Each row comes from the steps of one path. Every step used is in the known rows, and no mark comes twice. Write the path behind each row, first mark first.
Known rows:
poba rede: [ -6.6   0.7   0.5  11.9   3.1  -4.0   6.3 -17.4  -4.7 -12.6  -8.7   5.8
  -3.2   7.4  -8.5  12.4  -3.0  -3.5   7.7  -1.8  -2.9  -1.0]
nabun rede: [ -3.5  13.5  -6.1   0.4   1.9  -0.4   5.3   9.1   0.2   5.9  -0.7   0.2
   3.7  16.3   1.7 -18.1 -17.2   6.8   1.3  -0.9   4.1   0.4]
lezi tumo barali: [ -2.4   0.4  -5.8   2.7   9.7  15.9  -2.1  42.2  -3.0  18.9   5.3 -10.4
   9.3  -0.4  15.4  -6.7 -12.1   4.0  -7.1   9.2 -11.4  -2.1]
barali bogo poba: [  7.1  -1.8   8.8  -3.2   0.6   5.8  16.3  -8.0   2.8  -4.6   9.6 -11.3
  -7.6  -8.5   0.6  13.2   1.4   0.2   4.7   0.2  -8.9 -10.6]
lezi tumo poba rede: [ -9.4   4.4  -2.9  10.1   5.7  -1.7   3.8 -10.9  -8.8  28.4  -0.5   2.4
  -4.2   3.0 -11.6  13.2  -7.8   1.3  -1.7   0.2  -4.8  -1.8]
nabun rede barali bogo poba tumo lezi: [  0.8   2.5  10.7   0.3  -3.0 -10.0   4.6  47.2  -1.0   6.9  -6.6 -17.3
 -10.2 -10.0   5.3  -9.3 -13.6   7.9  -0.5   9.3  -4.4   4.1]
tumo poba bogo: [-15.2 -13.3 -13.5   3.8   3.7  10.9   6.6 -26.1   4.3  23.7   4.5   6.2
  -7.1  -0.6 -10.1 -10.0  -4.4  -4.5   4.7   1.9  -2.4   0.7]
rede barali bogo: [  4.4  -8.4  17.6  -0.2 -11.5  -4.7   5.9   4.2  14.7   9.9  14.4   2.4
 -10.9 -12.9   8.8   7.8   4.0  16.4 -10.0 -11.4  -1.7   6.8]
lezi tumo barali bogo poba: [  6.3  -1.5   8.4  -3.0   6.2  10.0  12.2  18.3  -0.2   5.0  17.3 -16.3
  -1.3 -10.7   9.6  10.1  -5.1   2.0  -4.1   3.7 -13.7 -14.9]
bogo poba rede barali: [ -4.9   0.1  10.7   0.0  -6.8 -21.7   3.6 -18.7  -4.2 -24.3  -7.1  -1.7
 -16.7  -7.8  -6.1  15.9  15.4  -7.0  -0.3   1.4  -4.6   6.2]
barali bogo poba rede: [  1.4  -0.8  10.9   6.6   2.9  -6.0  15.5 -24.7  -3.4 -20.1   4.2  -2.5
  -9.5  -1.9  -9.3  25.1   1.2  -5.2   6.7  -4.5  -6.4 -14.2]
lezi tumo poba: [-6.5  5.3 -8.8  0.8  3.6 10.5  1.6  9.7 -4.0 56.9  3.6 -5.8 -0.7 -2.6
 -2.3 -2.0 -9.5  7.7 -6.1  4.7 -6.8  4.3]
famumor nabun: [-10.4  -4.0 -16.1   2.9   2.6  17.1  -9.8 -15.9   9.1  10.4  -1.7   3.7
  -5.4  12.7   2.0  -7.5  -1.1  -6.5   5.0  -1.1  18.7   8.6]
barali rede nabun famumor: [ 21.8   7.8 -13.4 -17.9  -0.5   6.1 -17.7  -4.6  -6.4   7.8  -8.7   7.0
  22.5  14.7   1.9  -7.9  13.2   5.7   1.4  -9.7  -4.0  -4.9]
barali rede: [  0.6   3.2  -6.8  -5.6  -2.6   1.7  -2.8  -2.9 -20.1  13.8  -1.5   7.6
  -2.1   0.8   5.4   3.6  -2.0  -2.8   1.8 -14.2  -1.4  -5.6]
lezi tumo barali rede poba: [ -3.1   2.0   0.6   1.8   0.6   0.4 -13.0   4.6 -16.1   2.1   3.7   0.9
  15.0  -7.2   8.5   6.8   2.1  -7.8  -7.1  -4.4   1.2   0.9]
famumor nabun rede poba tumo barali: [ -5.0  -2.0  -9.1  11.2   7.8  10.7 -14.1  22.7   6.1 -23.6   2.7   3.2
   8.5   3.7  17.7 -19.9  -9.6  -9.6  -0.1  12.7  15.6   1.6]
bogo poba tumo lezi: [ -1.4   0.1  -1.0   4.0   4.4   2.7   3.7  41.9  -6.9   3.1 -20.3 -21.6
  -5.5  -6.9   1.7  -7.8 -11.9  -2.7  10.7  19.4 -10.1   4.6]
rede barali: [ -4.7  -1.9   5.3  -3.4  -9.5  -9.8  -2.3   2.9   4.7   0.1  -4.4   0.4
 -11.1  -8.0   6.3  -1.5   9.4   5.4  -4.3   1.5  -1.8  17.5]
famumor nabun rede poba bogo: [-20.3  -5.9  -9.5   4.7   1.9  -2.2  -2.1 -35.3   9.6 -13.4   0.8  11.6
   4.1  14.2 -19.3 -15.9  -0.6 -11.9   0.7  -1.4  20.5   7.6]
barali rede poba: [ -2.5   1.9   1.1   1.6  -5.2  -4.0  -7.9 -21.6 -13.2  -6.5  -3.3   6.0
   8.8  -4.0   0.0   8.7   9.3  -9.3   0.8  -8.8   6.4   5.2]
nabun famumor: [ 17.7   7.5  -5.3  -2.6   6.3   5.6  -1.4  -1.3   4.6 -11.4  -6.0  -3.2
   7.3  15.4   1.6 -11.6   3.4   9.1   3.0  -0.9  -7.0   0.9]

Write each row's path:
[ 25.0   1.4  -1.7  -7.3   6.2   7.1  -9.6  -9.9   5.7 -12.9   1.5  -1.7
  21.3   9.3   5.0   4.3  11.4   5.8   2.5  -3.4  -8.6 -14.7] => tumo barali bogo poba rede nabun famumor
[  1.2  -9.2  17.5   7.1  -9.6  -9.7   5.1 -14.6   9.7  17.4  16.6   7.0
 -15.2 -13.7   4.9  16.7   2.4  14.0  -8.4 -14.2  -0.5   1.9] => tumo poba rede barali bogo
[ -3.9  -0.6   1.0   8.0  -1.3  -2.7  -8.6  33.5 -11.3   7.3 -18.2  -8.8
   4.1  -7.4   3.0  -5.4  -8.9  -2.6   5.1   8.5  -0.2  10.9] => barali rede poba tumo lezi
[ -3.4  -1.9  -1.9   8.7   2.7   5.8  -1.0  48.4  -2.3  14.1 -19.8 -13.4
  -2.1  -2.8   4.6 -12.8 -15.8   4.5   8.1  15.1  -6.4  10.5] => poba tumo lezi
[  1.0   0.0  10.5   6.1   7.6  -2.6  12.5  -1.2  -6.9 -10.6   9.2  -7.1
  -4.2  -3.4  -4.1  23.5  -5.0  -4.0  -1.0  -1.3 -11.0 -17.7] => lezi tumo barali bogo poba rede
[ -9.9  10.3 -14.8  -0.2   3.1   6.1  -6.0  -4.8   5.5  10.4   2.6   4.7
  -1.0  23.4   1.2 -21.8 -16.2   0.9   0.3  -4.3  22.3   2.8] => famumor nabun rede
[  5.5  -2.8  11.7  -2.9  -3.9  -8.9  10.6  17.6   3.4 -28.2   0.3  -0.8
 -16.3 -15.2  -1.6   4.1   7.4  -2.7  -1.4  10.2  -2.8  -2.6] => rede barali bogo poba tumo
[-14.3 -10.9  -4.0   0.4  -2.0  -4.9  -0.5 -33.6  -7.2 -12.9  -0.5  13.5
   3.3  -0.7 -16.7  -0.1   8.5 -15.3   1.9  -7.4   5.2   2.4] => barali rede poba bogo
[ -3.6   2.4   1.9   6.3   5.4  -6.7  11.7 -25.6 -10.0 -26.0  -9.5  -3.9
  -7.7   3.3 -11.8  19.7   2.4 -12.3  11.6   3.7  -6.8  -8.2] => bogo poba rede
[  0.9   2.8  -2.3  -1.2   4.8  -0.3   9.4  16.2  -4.3 -31.9 -14.1  -3.0
  -9.7  -4.8  -6.3  -2.9   1.7 -13.2   8.4  18.5  -4.0  -3.6] => bogo poba tumo
[  2.3   0.7 -13.9 -16.3  -7.7   7.9 -15.6  -2.7 -12.9  27.7  -9.3  10.8
  19.3   1.4   2.9   1.2  11.5  -1.0   3.2  -8.4   0.8  -1.0] => barali rede nabun
[ 23.1   4.6  -0.5  -9.6   2.9   1.5  -5.1 -19.4   5.4 -11.9  -4.1   0.7
  17.6  12.5  -6.9   6.9  15.1   6.4   4.1  -5.1  -7.3 -10.6] => barali bogo poba rede nabun famumor
[  4.6   4.0  10.7  -4.6  -3.1 -14.2  11.1  22.4   2.6 -26.8   2.2   0.5
 -14.7  -8.8  -2.1  -3.8  -0.6  -1.5  -3.7   7.5   0.7  -5.3] => nabun rede barali bogo poba tumo
[ 20.9   5.8 -11.2 -12.3   1.9  10.2 -13.4  -3.1   7.7   3.4 -12.2   0.7
  23.6  16.0  -0.1 -12.5  12.6   9.6   3.3   0.9  -5.1   2.2] => rede nabun famumor
[  0.9   1.2   8.8  -8.5  -5.2  -5.3   5.4 -11.8   7.7  -3.9  14.5  -6.4
 -15.2  -4.2   2.6   3.4   2.4   0.7  -5.2  -5.9   7.5  -3.7] => famumor nabun rede barali bogo poba
[-17.1  -8.0 -11.4  -0.3   5.2   6.4   7.9  -9.1   0.1  38.5   5.3   3.5
  -4.4   0.1 -18.7  -8.9  -6.0  -2.0  -4.3   3.4  -5.2   1.1] => lezi tumo poba bogo
[  1.8  -8.6  20.1   5.0  -9.6 -12.4   7.3  -8.3  10.1  -0.2  12.8   7.7
 -13.3 -10.6   2.5  18.0   4.0  13.3  -8.0 -14.3  -0.4   2.7] => poba rede barali bogo
[-12.1 -14.3  -6.5   3.3   1.9   1.6  -4.4 -23.8  -6.7 -14.3   4.4  10.7
   6.3  -3.8  -4.7  -2.4   4.3 -16.0   0.8  -5.3   2.6  -1.8] => tumo barali rede poba bogo
[  6.6  -5.5  10.4  10.7   2.2   7.2   2.1  27.5  11.6 -11.9  19.0   3.0
   6.4  -6.6  19.0  -6.2 -13.9   8.1  -6.8  -0.8   4.2  -7.8] => nabun rede poba tumo barali bogo
[ -9.7   5.7  -2.7  -5.0  -8.2 -10.8 -10.2  -2.2   8.1   5.5   1.9   6.1
 -11.0   7.6   4.5 -16.7  -0.9   4.3  -9.6  -5.0  19.3  15.7] => famumor nabun rede barali
[ -5.6   1.4 -10.8  -3.7  -1.5   5.3 -10.6  -9.6  -4.0  41.9  -9.1   6.4
  17.7   3.3 -10.7   8.9   5.5   2.7  -0.2   3.3  -2.2   1.5] => lezi tumo poba rede nabun
[  5.5  -3.2  15.0  -6.8  -6.3  -5.7  12.4  -6.9   4.6  -8.1  11.0 -10.2
 -14.7 -15.3   3.1  13.8   9.0   2.6  -2.0  -1.0  -7.6  -2.8] => rede barali bogo poba
[ -3.1  -0.2   1.8   8.7  -0.6  -3.0  -1.1   8.3   3.6 -32.7 -14.7   6.1
   3.7  -4.4  -6.4  -4.1   5.6  -8.5   4.0  15.3   7.7  11.4] => rede poba tumo
[ 25.7   6.5 -13.8 -17.7   4.8   6.5 -18.1  11.0  -9.5 -13.2  -7.3   2.1
  20.9   7.2   9.3  -9.4  13.4  -2.8   2.1   0.8  -7.0 -13.9] => bogo poba tumo barali rede nabun famumor
[  3.7   0.3  16.7  -2.0 -10.9 -11.0   6.7   9.1  13.4  10.8  18.5   3.7
  -9.1  -4.3   8.9  -2.3  -5.2  20.1 -13.3 -13.1   3.3   3.0] => nabun rede barali bogo
[-11.2   7.7  -5.6   6.4  -0.5   0.0 -10.4 -23.1   7.6  -8.1  -1.1   3.8
   9.7  14.6  -2.5 -11.5  -2.5  -6.0  -0.6  -0.7  25.3  12.9] => famumor nabun rede poba
